Known rows, with every way that one mark hangs from another:
K{L}: [-0.78, 1.22, -0.23, 0.08, 0.26, 0.25, -0.64, 0.62, 0.69, 0.12, 0.11, -0.92, -0.55, 1.94, -0.61, -1.17, -0.99, 0.06, 0.56, -1.42, 0.49]
C{E}: [-1.94, 2.45, 0.06, -0.82, 0.48, -0.02, 0.64, -0.62, -0.61, 0.59, -0.41, 1.10, 0.83, -1.21, -0.12, -0.98, 0.35, 0.21, 0.00, 0.16, -0.35]
E{H{L{X}}}: [-0.05, 1.54, 0.65, -0.98, 0.89, 1.44, 0.48, -0.29, 1.48, -0.95, -1.26, 1.99, -2.31, 1.10, -0.70, -1.41, 0.16, 0.04, 1.02, -0.31, -0.25]
M{K{L}}: [-0.35, -0.83, -0.46, -0.03, 1.15, 1.58, 0.51, -0.27, 1.02, 0.03, -1.38, 0.25, -0.93, 2.79, -0.17, -0.66, 1.97, -0.23, 1.36, -1.30, 0.14]
K{L M W}: [0.60, 0.18, -0.13, -0.40, 0.15, 2.31, -0.14, 1.43, 0.18, -0.24, 0.33, -3.50, -1.32, -0.37, -0.73, 0.47, -5.33, 0.30, 1.28, -1.20, -0.53]
W{C{E{H} M{K{L}}}}: [-1.94, 2.87, -0.91, -1.88, 1.91, 0.71, 2.08, -1.05, 0.36, 0.80, -2.32, 3.56, 0.83, -0.28, 0.07, -0.61, 3.98, 0.59, -0.18, 1.69, 0.76]
H{L{K{W{C}} X}}: [1.43, 1.49, 0.31, -0.81, 0.79, 1.84, 0.07, 0.78, 0.85, -0.67, -1.22, 0.39, -3.85, 0.67, -1.72, 1.42, -4.74, -0.17, 1.48, -1.11, -0.14]
H{L{K X}}: [0.91, 1.40, 0.54, -0.11, 0.96, 1.76, -0.06, 0.56, 1.25, -0.79, -0.62, 0.59, -3.54, 1.74, -1.68, 0.36, -3.36, -0.25, 0.81, -1.84, -0.13]
C{E{M}}: [-2.15, 1.78, 0.48, 0.01, 0.84, 0.25, 0.60, -0.36, 0.01, 0.39, -1.25, 1.35, 2.52, -2.66, -0.23, -0.99, 2.20, 0.28, -1.34, -0.23, -0.01]
W{C}: [1.41, 0.86, -0.83, -0.38, 0.69, -1.46, -0.10, 0.22, -0.74, 0.56, -0.33, 0.89, 0.15, -0.85, -0.26, 1.38, 0.42, 0.03, -0.63, 1.04, 0.57]
E{C{M} H{L{X}}}: [-2.27, 1.26, 0.18, -0.41, -0.21, 1.02, 0.34, -0.01, 2.07, -0.88, -0.74, 2.00, -1.07, -0.65, -0.03, -0.84, -0.06, 0.08, -0.80, -0.45, 0.28]
L{H K{M W} X}: [-0.36, 3.83, -0.09, -1.60, 0.84, 5.65, 0.31, 0.85, 0.48, -0.78, 0.93, -1.76, -5.83, 1.06, -1.90, 2.78, -7.62, 0.02, 2.90, -1.66, -1.10]
E{H{L} M}: [0.52, -0.22, 1.37, -0.15, 2.08, 0.80, 0.54, -0.30, 1.54, -1.16, -2.17, 1.77, 0.05, -1.86, -0.82, -1.49, 3.60, 0.30, -1.49, -0.21, 0.45]
W{C{E}}: [-0.26, 2.67, -0.76, -0.96, 1.07, -1.51, 0.58, -0.21, -1.17, 1.00, -0.70, 1.79, 0.84, -1.89, -0.38, 0.57, 0.81, 0.20, -0.66, 1.20, 0.23]
L{K X}: [0.52, 2.43, -0.28, 0.03, 0.21, 2.85, 0.24, 0.71, 1.31, -0.12, -0.08, 0.79, -2.98, 2.22, -1.31, 1.10, -2.92, -0.30, 0.94, -0.88, -0.23]
E{H}: [0.05, 0.87, 0.28, -1.10, 0.91, 1.04, 0.84, -0.53, 0.73, -0.36, -0.88, 1.52, -1.15, -0.13, -0.19, -1.19, 1.98, 0.27, 0.26, 1.24, 0.02]
E{C{M{K}}}: [-1.85, -1.52, -0.75, 0.53, -0.65, 0.63, 0.52, -0.22, 0.90, 0.05, -0.54, 0.71, 0.89, -1.02, 0.95, 0.71, 1.76, -0.09, -1.35, -0.11, 0.53]
C{E{H M{K}}}: [-1.99, 1.51, 0.37, -1.00, 2.15, 1.92, 1.79, -1.30, 0.77, 0.05, -2.96, 3.19, 1.29, -1.82, -0.17, -1.67, 5.68, 0.33, -0.64, 0.72, -0.16]
C{E{H{L{X}}} M{K{W}}}: [-3.99, 2.00, 0.69, -2.50, 0.94, 3.73, 2.92, -1.72, 1.57, -0.44, -3.39, 3.64, -0.30, 0.03, 0.52, -1.18, 2.09, 0.56, 1.81, 0.55, -0.53]
W{C{E{H M}}}: [-0.20, 2.69, -0.37, -1.10, 1.99, -0.61, 0.96, -0.43, -0.46, 0.63, -1.94, 2.96, 1.53, -3.01, -0.60, -0.22, 3.60, 0.39, -1.61, 1.67, 0.53]
K{L W{C{E M}}}: [-2.58, 2.86, -0.51, -1.78, 0.04, 0.70, 0.57, 0.37, 0.04, 0.61, -1.50, 0.20, 0.07, -0.40, -0.29, 0.02, -2.31, 0.60, 1.34, 0.24, 0.58]

Rows:
[3.27, -0.49, 0.29, -0.84, 1.87, 1.38, 0.53, 0.89, -0.30, -0.71, -0.73, -1.15, -3.77, -1.76, -1.95, 2.13, -4.40, 0.21, -0.06, -0.38, -0.16]  H{L{K{M W{C}}}}
[0.51, 1.49, 0.32, -1.00, 0.57, 2.06, 0.59, 0.57, 1.13, -0.69, -1.43, 0.94, -3.36, 0.78, -1.36, 1.64, -4.27, 0.10, 1.16, -0.90, 0.14]  H{L{K{W{C{M}}} X}}
[0.52, 1.94, 0.15, -1.93, 1.69, 4.49, 0.66, 0.45, -0.66, -0.74, 0.77, -2.29, -5.54, -1.04, -1.87, 2.71, -5.55, 0.39, 1.91, -0.72, -0.64]  L{H K{M W}}
[-2.49, 3.90, -0.97, -1.76, 1.54, 1.28, 1.96, -0.78, 0.81, 0.69, -2.40, 3.90, 0.56, 0.73, 0.03, -0.33, 3.31, 0.38, 0.24, 1.12, 0.57]  W{C{E{H} M{K{L{X}}}}}
[-1.32, 4.21, -0.58, -0.20, 0.95, 2.83, -1.00, 1.17, 0.60, -0.34, 1.88, -2.40, -2.47, 2.46, -1.35, 0.35, -4.69, 0.06, 1.63, -3.15, -0.51]  K{L{H X} M}
[0.84, 0.74, 0.12, -0.72, 0.61, 2.67, 0.24, 0.88, 1.47, -1.11, -0.62, 0.08, -4.26, -1.60, -1.47, 0.40, -3.53, -0.09, 0.10, -0.62, -0.31]  E{C H{L{K{M W} X}}}
[-1.54, 4.06, 0.05, -1.95, 0.40, 5.00, 0.06, 0.34, 0.95, -0.77, 0.09, -0.41, -5.88, 2.23, -1.69, 1.98, -6.02, -0.15, 3.72, -1.45, -0.74]  L{H K{W} X}
[-2.06, 3.65, 0.59, -1.52, 1.11, 1.08, 0.96, -0.79, 0.56, -0.18, -1.53, 2.71, -0.92, -0.31, -0.64, -2.03, 0.52, 0.23, 0.91, -0.04, -0.55]  C{E{H{L{X}}}}
[0.16, -1.19, 0.49, -0.16, 2.13, 2.59, 1.61, -0.89, 1.71, -0.71, -3.09, 2.46, 0.64, -0.81, -0.09, -1.06, 6.52, 0.10, -0.75, 0.67, 0.22]  E{H M{K}}
[-0.50, 2.14, 0.30, -2.18, 1.15, 3.82, 0.37, -0.13, -0.14, -0.75, -0.02, -1.00, -5.59, 0.27, -1.73, 1.95, -4.20, 0.19, 2.60, -0.51, -0.20]  L{H K{W}}
[-0.69, -3.20, -0.13, 1.09, -0.09, 1.63, 0.02, 0.22, 1.29, -0.38, -1.93, -0.21, 1.27, -2.86, 0.25, 1.02, 1.85, -0.34, -1.16, -0.79, 0.14]  E{C M{K{W}}}
[-1.99, 2.85, -0.78, -1.25, 0.58, -1.06, 1.26, -0.48, -0.84, 0.94, -0.97, 2.42, 2.01, -2.05, 0.23, 0.69, 1.58, 0.59, -1.25, 1.62, 0.60]  W{C{E M}}
[-2.28, -0.40, 0.15, -0.98, -0.12, 2.70, 1.13, -0.38, 2.42, -1.05, -2.12, 2.13, -1.65, -0.26, 0.29, -0.35, 0.60, -0.02, 0.67, -0.20, -0.01]  E{C{M{K{W}}} H{L{X}}}
[-0.22, -0.72, 0.70, 0.58, 1.22, 0.12, -0.28, 0.21, 1.64, -1.05, -1.57, 1.18, -0.08, -3.51, -0.84, -1.01, 3.02, 0.02, -2.49, -0.59, 0.63]  E{C H{L} M}
[-1.45, 4.75, -0.46, -2.29, 0.54, 4.43, 0.65, 0.29, 0.70, -0.40, -0.25, 0.59, -5.08, 1.73, -1.49, 3.01, -5.34, 0.15, 3.01, -0.52, -0.13]  L{H K{W{C{M}}} X}
[-3.89, 2.62, 0.42, -1.86, 1.52, 2.76, 2.72, -1.72, 1.59, -0.25, -2.97, 4.26, 0.18, 0.55, 0.43, -1.65, 3.69, 0.50, 0.73, 0.18, -0.22]  C{E{H{L{X}}} M{K}}
[-0.50, -1.35, -0.22, -0.78, 0.43, 2.66, 0.67, -0.11, 1.04, -0.20, -2.05, -0.60, -1.76, 2.25, -0.02, -0.25, -0.12, -0.17, 2.62, -0.92, -0.12]  M{K{L W}}
[1.24, 0.03, 0.56, -1.17, 1.24, 1.17, 0.86, 0.29, 0.31, -0.64, -1.53, 0.42, -3.09, -0.84, -1.37, 1.48, -2.84, 0.30, 0.18, -0.10, 0.50]  H{L{K{W{C{M}}}}}
[0.41, 3.97, -0.08, -1.12, 2.50, 0.39, 0.97, -0.01, 0.33, 0.16, -2.22, 3.24, -0.70, -1.88, -1.58, 0.14, 1.54, 0.30, -1.02, 0.76, 0.37]  W{C{E{H{L{K X}} M}}}
[-0.79, 1.96, -0.04, -1.36, 0.80, 3.23, -0.40, 0.97, -0.11, -0.58, 1.09, -3.84, -3.17, 0.05, -1.18, 0.82, -5.98, 0.45, 2.43, -2.01, -0.66]  K{L{H} M W}
[-0.23, -2.77, 0.74, -0.10, 1.50, 2.30, 0.66, -0.35, 2.00, -1.24, -3.31, 1.32, -0.89, -3.07, -0.45, -0.63, 3.33, -0.10, -0.81, -0.43, 0.18]  E{C H{L} M{K{W}}}
[-2.01, 4.22, -0.90, -0.85, 2.10, 0.79, 0.23, -0.20, 0.03, 0.62, -1.54, 2.14, 0.32, 0.01, -0.93, 0.46, 1.77, -0.01, 0.27, -0.86, 0.33]  W{C{E{M{K{L{H X}}}}}}
[0.41, 2.16, 0.42, -1.96, 1.33, 2.51, 1.48, -0.07, 1.55, -0.87, -2.04, 2.37, -3.48, 0.49, -1.18, 0.24, -1.28, 0.39, 1.04, 0.74, 0.26]  E{H{L{K{W{C{M}}} X}}}
[-0.31, 5.41, -0.63, -2.24, 1.56, 4.76, 0.67, 0.66, -0.30, -0.16, 0.38, -0.57, -5.30, -0.17, -2.08, 3.17, -6.89, 0.19, 2.59, -1.00, -0.93]  L{H K{M W{C{E}}} X}
[0.00, -2.33, 0.51, 0.53, 1.97, 1.27, 0.44, -0.37, 1.94, -1.12, -2.78, 1.85, -0.45, -2.52, -0.56, -0.87, 4.97, -0.20, -1.91, -0.69, 0.44]  E{C H{L} M{K}}
